Known rows, with every step that occurs:
fepi, vizu, pevidun, linemul: [-38 -38  57  15  43   6  13 -21  24  28 -34  -3 -13   2 -20   4  38 -10
  35  21  23 -26  23   2]
pimi, pevidun, rugar, turam: [-29 -14   2  50   9  11  15 -25  25  18 -11 -38  36  34  12  -2  26   5
 -37 -10   6 -17  21 -19]
fepi, rugar, pevidun, linemul, turam, vizu: [-25 -21  37  -4  32   8  23 -40  26 -16 -16 -29 -31  23   0  -3  30  -9
   9  10  21 -11  53   7]
linemul, fepi, vizu, pevidun: [-19 -26  76   8  28   4 -10 -20  24   8 -13  10 -14  -4 -14  11  44 -25
   7  -6  21 -30   2 -10]
sakap, pevidun, rugar, turam: [-38  -5  29  47  11  -1  33 -32  10 -32  -4 -45  12  22 -20  -6  48  24
 -53 -17  17 -11  29 -22]
fepi, vizu, pevidun, pimi: [-16 -30  53   7  38   5   5 -14  11  22 -27   5  -4   3 -21   8  50   3
  29  21  29 -20   9 -12]
vizu, fepi, rugar, pevidun: [-34 -47  66  -9  12   3  -9 -28   6 -18   6  -8 -29  11   7  12  17 -20
  11  19  16 -26  56 -12]
pevidun, pimi, turam, vizu: [ -6   3  32  12   9   4   3 -16  18 -29   9  -7 -15  30  -8 -22  45  20
 -19  15   4   9 -13 -29]
turam, pimi, pevidun: [-19 -18  37  43  18  25  10   1  22   8  12 -23  19  45  14 -21  35 -12
  22 -11  10   0   3 -28]
rugar, turam, vizu, pevidun: [ -5 -29  32  38  12   6   3 -10 -10  11  -8 -43 -15  -4  -9   7  22  16
 -14  32   0   6  38  13]
pevidun, pimi: [  1 -12  41   4  10   4   4  11  21 -28  -4   9  14  28 -13  -9  32  11
 -23   0   9   1  -9 -36]
pimi, pevidun, rugar, turam, vizu, fepi: [-38 -25  11  47  -2  14   7 -32  17  13  -6 -40  13  29  14  -2  26   3
 -26   3   1 -18  22 -16]
fepi, rugar, turam, pimi, pevidun: [ -4 -24  20  28  29  22  13 -20  51  28   2 -29  11  23  14   0  28 -23
   7  15  10   0  52   2]
linemul, turam, pimi, pevidun, rugar: [ -7  -5  21  47  18  38  17 -19  45  -5   6 -23   2  48  19 -18  43  28
   4   7   0  -2  14  -1]
pevidun, pimi, turam, vizu, fepi: [-11  -8  38   8   3   5  -3 -19  13 -32  12  -1 -23  27  -5 -19  42  17
 -12  22   1   4 -10 -29]
rugar, turam, vizu: [-12 -23  33  46   8  13  -3  -7   2   0   0 -43 -14  -1  -7  -1  19   7
 -23  29  -7  10  27   7]
rugar, pevidun: [-21 -15  47   9  26  -7  10  -9 -42 -35  -9 -29   2  17 -13   5  25   7
 -18 -11  25  -9  25 -21]
sakap, turam, vizu, fepi, rugar, pevidun, pimi: [-15  -3  42  11  13   1   9 -39 -21 -39   8 -24 -33   3  -8  -6  40  -2
 -29  44  15   9  26  -1]
pimi, pevidun, linemul: [-32 -31  22  43  28   4  24 -14  44  17 -21 -18  23  30  15  -8  19 -21
  -6 -15   6 -22   8  -5]
vizu, fepi, rugar, turam, pimi, pevidun, linemul: [-29 -56  46  18  12  21   2 -21  37   9   3  -9 -14  17  21   2  12 -32
  22  29  -5 -18  50   2]
pimi, turam: [-26   6  33  35  27  -4  -3 -29  36  -8  17 -21  -8  25   0 -11  33   8
 -22   9   8  -6  23 -11]
pevidun, linemul: [-43 -26  48  22  22   5  19  -2  49 -17 -19  -5  -5  25  -9 -18   6 -14
  -7   2  -4 -12  21  -5]
rugar, turam, vizu, pevidun, linemul: [-11 -33  32  38  14   9  12  -9  -4   8 -16 -39 -17  -2  -9   1  18  11
 -10  33  -6   5  37  18]
turam, pimi, pevidun, linemul, fepi: [-25 -23  41  39  19  29  20  -1  32   1   2 -11  13  46  15 -28  31 -28
  24 -16   0  -3  -8 -23]

Rows:
[-12 -13  38  -2  15  -2  11 -22 -55 -50  -1 -18 -17  23  -9  -6  39  17
 -10   8  15   1   2 -29]	rugar, pevidun, pimi, turam, vizu, fepi
[-25 -50  57  12   7  20 -11 -17  31   0  12  -9 -22  12  13   5  14 -24
  15  34   0 -14  55  -4]	vizu, fepi, rugar, turam, pimi
[-15 -14  67  -1  18   4 -11 -22  59  -9   5   3 -12  11  -1   5  31 -37
 -17 -16  18 -24  25 -13]	linemul, fepi, rugar
[ -3 -13  59 -15  21   2   0 -22  22 -26  -2   3  -7  14  -4   5  38 -30
 -18 -19  21 -18  14 -21]	linemul, fepi, rugar, pevidun, pimi
[-40 -10  13  39   9   6  11 -28  33  10  -8 -30  29  41   9  -6  30   3
 -30 -20  15 -24  17 -29]	pimi, pevidun, rugar
[-43 -11  50  29   7   2 -15 -41  18 -16  25 -29 -51  17   3 -15  33   9
  -2  29   2  -7  22  -8]	pimi, turam, vizu, fepi
[  5 -14  39  21  15  16   7 -24  23 -13  -7 -20 -38  17  -1  -4  46  47
   3  30   8  -2  20  16]	linemul, turam, vizu, pevidun, pimi
[-17 -26  51  24   9  23  -7 -35  45 -15   7 -22 -57  14  11  -3  34  24
   9  38   1 -10  36  20]	linemul, turam, vizu, fepi, rugar
[-37   4  40  35  16   0  -9 -39  24 -13  20 -35 -39  21  -2 -18  40  13
 -13  19   6   0  18  -8]	pimi, turam, vizu
[-38   5  36  24  12  -4   0 -49  13  -9  10 -38 -39  26  -6 -16  44  29
 -12  22  14  -6  32 -10]	pimi, turam, vizu, pevidun, rugar
[ -8  -3  31   2  21  -4  16 -20 -50 -48  -3 -23  -9  25 -13  -8  41  21
 -16   1  19   5   0 -29]	rugar, pevidun, pimi, turam, vizu
[-38 -32  50  26  14  22  17 -20  50 -24 -15 -11 -44  22   3 -19  15   5
   8  28 -14 -10  21  20]	pevidun, linemul, turam, vizu, fepi
[-13   6  42  27  22  -9  11 -32 -11 -17   2 -33 -23   0 -15  -4  42  13
 -33  38  21   8  32   9]	sakap, turam, vizu, pevidun
[-21 -19  37  15  32  14  36 -11 -21 -41 -19 -23  -8  32  -4 -13  24   9
   5   1   7  -2  19  -2]	rugar, pevidun, linemul, turam, pimi
[-12 -10  44  36  14  20  -2 -25  38 -18   3 -28 -44  16   2  -8  38  35
  -5  26   3  -2  21  16]	linemul, turam, vizu
[-37 -29  61  11   8  -2   7 -21   5  -8 -17 -29 -48  11 -15 -10  30  13
  15  19  13  -9  29   2]	turam, vizu, pevidun, linemul
[-44 -29  65  17  27  14  12 -12  54 -12 -24  11 -16  12 -12 -13  20 -40
   4  -4  -3 -23  -1  -4]	pevidun, linemul, fepi, vizu
[-27 -27  51  14  22  21  21 -10  61 -11 -14   1  -9  23   0 -18  15 -42
   1  -2 -10  -9  20   1]	pevidun, linemul, fepi, rugar, turam, pimi
[ -3  -3  27   1  26  -6  19 -15 -44 -46  -5 -16   7  27 -12  -5  39  18
 -22  -4  20   2   2 -31]	rugar, pevidun, pimi, turam
[-22 -53  47  19   9  20  -7 -22  31  12  11 -12 -13  14  21   7  16 -27
  19  29   2 -18  51  -2]	vizu, fepi, rugar, turam, pimi, pevidun
[-25 -51  56  11   9  10 -14 -21  33   2   9  -9 -21   4  10  13  11 -21
   4  33   2 -20  59   0]	vizu, fepi, rugar, turam
[-11 -28  19  27  30  23  21 -20  58  26  -5 -27   9  26  14  -6  24 -28
  11  15   6   0  51   6]	fepi, rugar, turam, pimi, pevidun, linemul
[ -2 -12  37  -5  22  -5  17  -1 -47 -47 -12 -13  11  24 -16   0  33  14
 -21  -9  21   0   2 -34]	rugar, pevidun, pimi
[-37 -24  62  15  18   8  13  -4  52 -24 -17   8  -9  19  -8 -15  12 -31
 -14 -12  -8 -19   6  -6]	pevidun, linemul, fepi
[-26 -19  75  17  24  11 -16 -17  37  -2  -5   9 -14  -1 -13   5  39 -34
  -3  -9  14 -26  -8 -16]	linemul, fepi, vizu
[-36 -37  66  -6  -6   9 -13 -31  -5 -29   6 -22 -61  10  -4  -5  30  -5
  14  29  11  -9  27 -16]	turam, vizu, fepi, rugar, pevidun, pimi
[ -3 -18  53  10  20   9  -7 -19  51  -2   2  -4  -4   4   1   9  28 -35
 -23  -7   8 -15  28  -3]	linemul, fepi, rugar, turam
[-10 -18  64   6  29   5  -6 -24  23   3  -9  15 -12   1 -13   5  52 -19
   5  -1  18 -25  -8 -14]	linemul, fepi, vizu, pevidun, pimi, turam
[-21 -20  63  15  20  20  -2 -20  17   7 -12   1  -7   6 -13   2  45 -20
   7   0  11 -20   4 -15]	linemul, fepi, vizu, pevidun, rugar, turam, pimi
[-20 -20  36  -2  37  15  28 -31  29 -16 -12 -22 -16  32   5  -8  30 -13
  17   6  20  -7  52   2]	fepi, rugar, pevidun, linemul, turam, pimi
[-29 -33  59  17  40   3   1 -21  14  31 -24  -6 -11  -1 -20  12  44  -2
  30  20  32 -26  24  -5]	fepi, vizu, pevidun
